What can hang from each mark:
Q_712: Q_19
Q_860: Q_510
Q_456: Q_19 Q_394
Q_394: Q_456
Q_36: Q_394
Q_205: Q_510
Q_510: Q_205 Q_456 Q_712
Q_19: Q_712 Q_860

Every row comes from one small tree of marks. The marks that hang from a mark follow it in brackets, in the order of their numbers. Every link used is in the known rows. Which tree was each row made from?
Known rows:
Q_19[Q_712 Q_860[Q_510[Q_205 Q_456]]]: [-0.741  1.234 -2.669 -2.841 -3.883 -3.990 -2.858  1.002 -1.393  1.791
 -2.034  2.594 -2.632 -2.736 -3.472 -2.709]
Q_456[Q_19[Q_860]]: [ 0.659  1.447 -2.841 -4.853 -3.675 -5.656 -1.486  0.786  0.807  0.756
 -0.752  4.203  1.647 -1.025 -3.898 -3.124]
Q_712[Q_19[Q_860[Q_510[Q_456[Q_394]]]]]: [-1.662  1.409 -3.095 -4.291 -4.483 -3.250 -1.289  1.053 -0.547  2.289
 -1.304  4.562 -2.436 -3.918 -3.292 -1.456]
Q_712[Q_19[Q_860[Q_510[Q_456]]]]: [-1.935  1.783 -1.990 -4.372 -5.037 -3.368 -2.038  0.473 -1.021  2.491
 -1.754  4.418 -2.651 -3.297 -3.061 -0.960]
Q_712[Q_19[Q_860]]: [-1.482  1.404 -2.132 -3.983 -3.712 -3.677 -2.242  0.219  0.388  2.415
 -1.083  4.468 -1.458 -3.716 -3.193 -1.128]
Q_205[Q_510[Q_456[Q_394] Q_712]]: [ 4.189  1.185 -2.240 -3.849 -2.903 -1.335  0.301  0.789 -3.636  2.610
 -1.480  1.887 -1.310 -1.407 -1.854  1.600]
Q_205[Q_510[Q_456[Q_19[Q_860] Q_394] Q_712]]: [ 2.826  1.184 -3.522 -4.516 -2.943 -2.088  0.657  1.763 -2.520  2.057
 -2.026  3.199 -0.662 -1.146 -3.052 -0.529]
Q_19[Q_712 Q_860]: [-1.439  0.536 -2.884 -3.007 -2.558 -4.142 -2.862  0.418  0.532  2.362
 -0.926  2.739 -0.423 -3.515 -4.225 -3.703]
Q_36[Q_394[Q_456[Q_19[Q_860]]]]: [ 0.077  2.856 -3.084 -2.369 -3.766 -6.253 -2.729  0.386  0.266  2.624
 -1.149  5.293  2.787 -1.813 -3.311  0.981]
Q_860[Q_510[Q_205 Q_456[Q_394] Q_712[Q_19]]]: [ 3.020  2.258 -3.364 -4.747 -5.459 -3.088 -0.815  0.912 -4.193  2.743
 -2.727  3.300 -4.162 -1.626 -0.620  1.734]
Q_394[Q_456[Q_19]]: [ 2.367  2.632 -2.378 -3.130 -4.146 -6.606 -1.666  0.211 -0.539  2.671
 -0.349  4.588  2.331 -0.062 -2.919  0.174]
Q_205[Q_510[Q_712[Q_19]]]: [ 2.243  2.113 -2.464 -3.111 -3.190 -2.233 -1.046 -0.587 -3.289  4.043
 -2.942  2.669 -2.391 -1.474 -1.637  0.628]
Q_456[Q_19[Q_712 Q_860[Q_510[Q_205]]] Q_394]: [-0.028  0.911 -6.675 -3.610 -2.596 -5.992 -0.981  2.345  0.594  1.259
 -1.565  3.949 -0.041 -2.132 -4.205 -6.187]
Q_205[Q_510[Q_456]]: [ 3.166  1.062  0.299 -3.186 -2.630 -2.135 -0.865  0.119 -2.862  1.390
 -0.616  1.641 -0.712 -0.715 -2.075  1.286]
Q_19[Q_712 Q_860[Q_510[Q_205 Q_456[Q_394]]]]: [-0.384  0.804 -3.780 -2.862 -3.364 -3.856 -2.156  1.643 -0.997  1.439
 -1.685  2.780 -2.350 -3.341 -3.433 -3.494]
Q_456[Q_19[Q_712 Q_860] Q_394]: [-0.551  0.030 -6.003 -4.366 -2.012 -5.488 -0.838  2.396  1.584  1.633
 -0.587  4.259  1.548 -2.653 -4.678 -5.857]
Q_205[Q_510]: [ 3.081  1.570 -0.929 -1.991 -2.239 -3.276 -1.217 -0.553 -1.957  1.923
 -0.892  1.620 -0.282 -0.957 -2.331 -0.405]

Write each row's tree:
[ 2.521  1.184 -2.684 -4.047 -3.144 -1.050  0.257  0.934 -3.491  3.319
 -2.055  2.912 -2.535 -2.018 -1.656  1.699]	Q_205[Q_510[Q_456[Q_394] Q_712[Q_19]]]
[ 0.248 -0.176 -3.448 -5.575 -3.021 -4.041 -0.578  2.538  0.063  0.760
 -0.092  3.904  0.715 -2.216 -4.051 -2.478]	Q_510[Q_456[Q_19[Q_712 Q_860] Q_394]]
[ 0.743  0.970 -3.308 -6.125 -4.695 -1.567 -0.200  1.803 -2.069  3.007
 -1.639  4.549 -2.380 -3.625 -2.320  1.456]	Q_510[Q_456[Q_394] Q_712[Q_19[Q_860]]]
[ 1.172  0.728 -4.943 -4.843 -2.611 -5.371 -0.217  2.033  1.516  0.352
  0.147  4.624  2.081 -2.185 -4.401 -4.207]	Q_456[Q_19[Q_860] Q_394]
[ 1.020  3.003 -2.657 -2.526 -3.750 -6.448 -2.828 -0.100 -0.526  2.986
 -1.002  4.758  2.743 -1.041 -2.328  1.971]	Q_36[Q_394[Q_456[Q_19]]]
[ 1.082  3.973 -4.377 -2.211 -4.636 -6.322 -2.741  0.455 -1.712  3.208
 -2.817  5.150  0.766 -1.312 -2.498  1.582]	Q_36[Q_394[Q_456[Q_19[Q_860[Q_510[Q_205 Q_712]]]]]]
[ 3.864  1.628 -0.869 -4.046 -3.593 -1.583 -0.543  0.025 -4.161  2.725
 -1.942  1.805 -1.741 -0.618 -1.669  2.184]	Q_205[Q_510[Q_456 Q_712]]
[ 0.034  3.819 -4.450 -2.596 -4.982 -6.153 -2.592  0.157 -1.293  3.700
 -2.640  5.252  1.397 -1.610 -3.001  0.921]	Q_36[Q_394[Q_456[Q_19[Q_860[Q_510[Q_712]]]]]]
[ 2.253  1.012 -4.031 -6.832 -4.599 -3.027  0.368  2.278 -1.727  1.761
 -1.293  4.318  0.053 -1.476 -2.940  0.045]	Q_510[Q_456[Q_19[Q_860] Q_394] Q_712]
[ 0.339  1.890 -2.341 -4.936 -5.250 -5.118 -1.846  0.451 -2.506  2.268
 -1.512  2.861 -1.221  0.176 -2.540 -1.790]	Q_860[Q_510[Q_456[Q_19[Q_712]]]]
[-0.282  2.119 -3.796 -2.524 -3.527 -6.474 -2.402  0.956  0.396  3.149
 -1.072  4.910  1.723 -1.343 -4.261 -2.349]	Q_394[Q_456[Q_19[Q_712 Q_860]]]
[ 0.080  2.148 -3.246 -4.937 -4.735 -3.089 -1.697 -0.050 -1.571  3.931
 -2.523  4.239 -2.268 -3.064 -2.183  0.325]	Q_510[Q_712[Q_19[Q_860]]]
[ 2.136  3.540 -4.349 -2.716 -4.926 -6.471 -1.737  0.692 -1.439  2.834
 -2.293  4.926  0.382 -0.387 -3.082 -0.338]	Q_394[Q_456[Q_19[Q_860[Q_510[Q_205 Q_712]]]]]
[ 3.118  1.088 -3.053 -5.321 -3.990 -1.798 -0.586  2.152 -2.778  1.985
 -2.136  4.263 -3.418 -3.324 -1.458  2.568]	Q_510[Q_205 Q_456[Q_394] Q_712[Q_19[Q_860]]]
[ 1.548  1.161 -3.141 -3.971 -3.147 -0.888  0.178  1.414 -2.873  2.922
 -2.270  3.281 -2.576 -2.975 -2.571  0.659]	Q_205[Q_510[Q_456[Q_394] Q_712[Q_19[Q_860]]]]
[ 2.705  2.804 -2.044 -4.656 -6.055 -3.276 -1.753  0.088 -4.747  3.051
 -3.077  3.183 -4.504 -0.835 -0.423  2.508]	Q_860[Q_510[Q_205 Q_456 Q_712[Q_19]]]
[ 0.785  3.442 -4.320 -3.328 -5.171 -6.249 -1.624  0.518 -1.064  3.335
 -2.054  5.041  0.877 -0.603 -3.660 -0.990]	Q_394[Q_456[Q_19[Q_860[Q_510[Q_712]]]]]
[ 0.558  3.187 -3.468 -4.383 -6.001 -4.111 -1.820 -0.843 -3.292  4.396
 -3.033  3.310 -3.178 -1.353 -1.261 -0.121]	Q_860[Q_510[Q_712[Q_19]]]
[ 5.367  0.503 -1.690 -5.140 -3.087 -4.495 -0.369  2.158 -1.616 -0.452
  0.127  3.420  0.185 -0.295 -1.728  1.106]	Q_510[Q_205 Q_456[Q_19 Q_394]]
[ 4.807  1.190 -3.814 -6.126 -3.906 -3.286  0.020  2.564 -2.399  0.719
 -1.682  4.117 -0.997 -1.094 -2.181  1.061]	Q_510[Q_205 Q_456[Q_19[Q_860] Q_394] Q_712]
[-0.482  1.445 -3.002 -3.775 -4.181 -3.337 -1.611  1.235 -0.875  1.617
 -1.561  4.420 -2.995 -3.759 -2.688 -1.028]	Q_712[Q_19[Q_860[Q_510[Q_205 Q_456[Q_394]]]]]
[ 1.862  1.656 -2.335 -7.043 -5.306 -3.361 -0.763  1.335 -2.318  2.071
 -1.982  4.001 -0.327 -0.690 -2.827  0.888]	Q_510[Q_456[Q_19[Q_860]] Q_712]
[ 1.035  2.213 -3.134 -2.713 -3.733 -6.828 -2.229  0.375 -0.513  3.535
 -0.761  4.226  1.780 -0.242 -3.284 -1.114]	Q_394[Q_456[Q_19[Q_712]]]
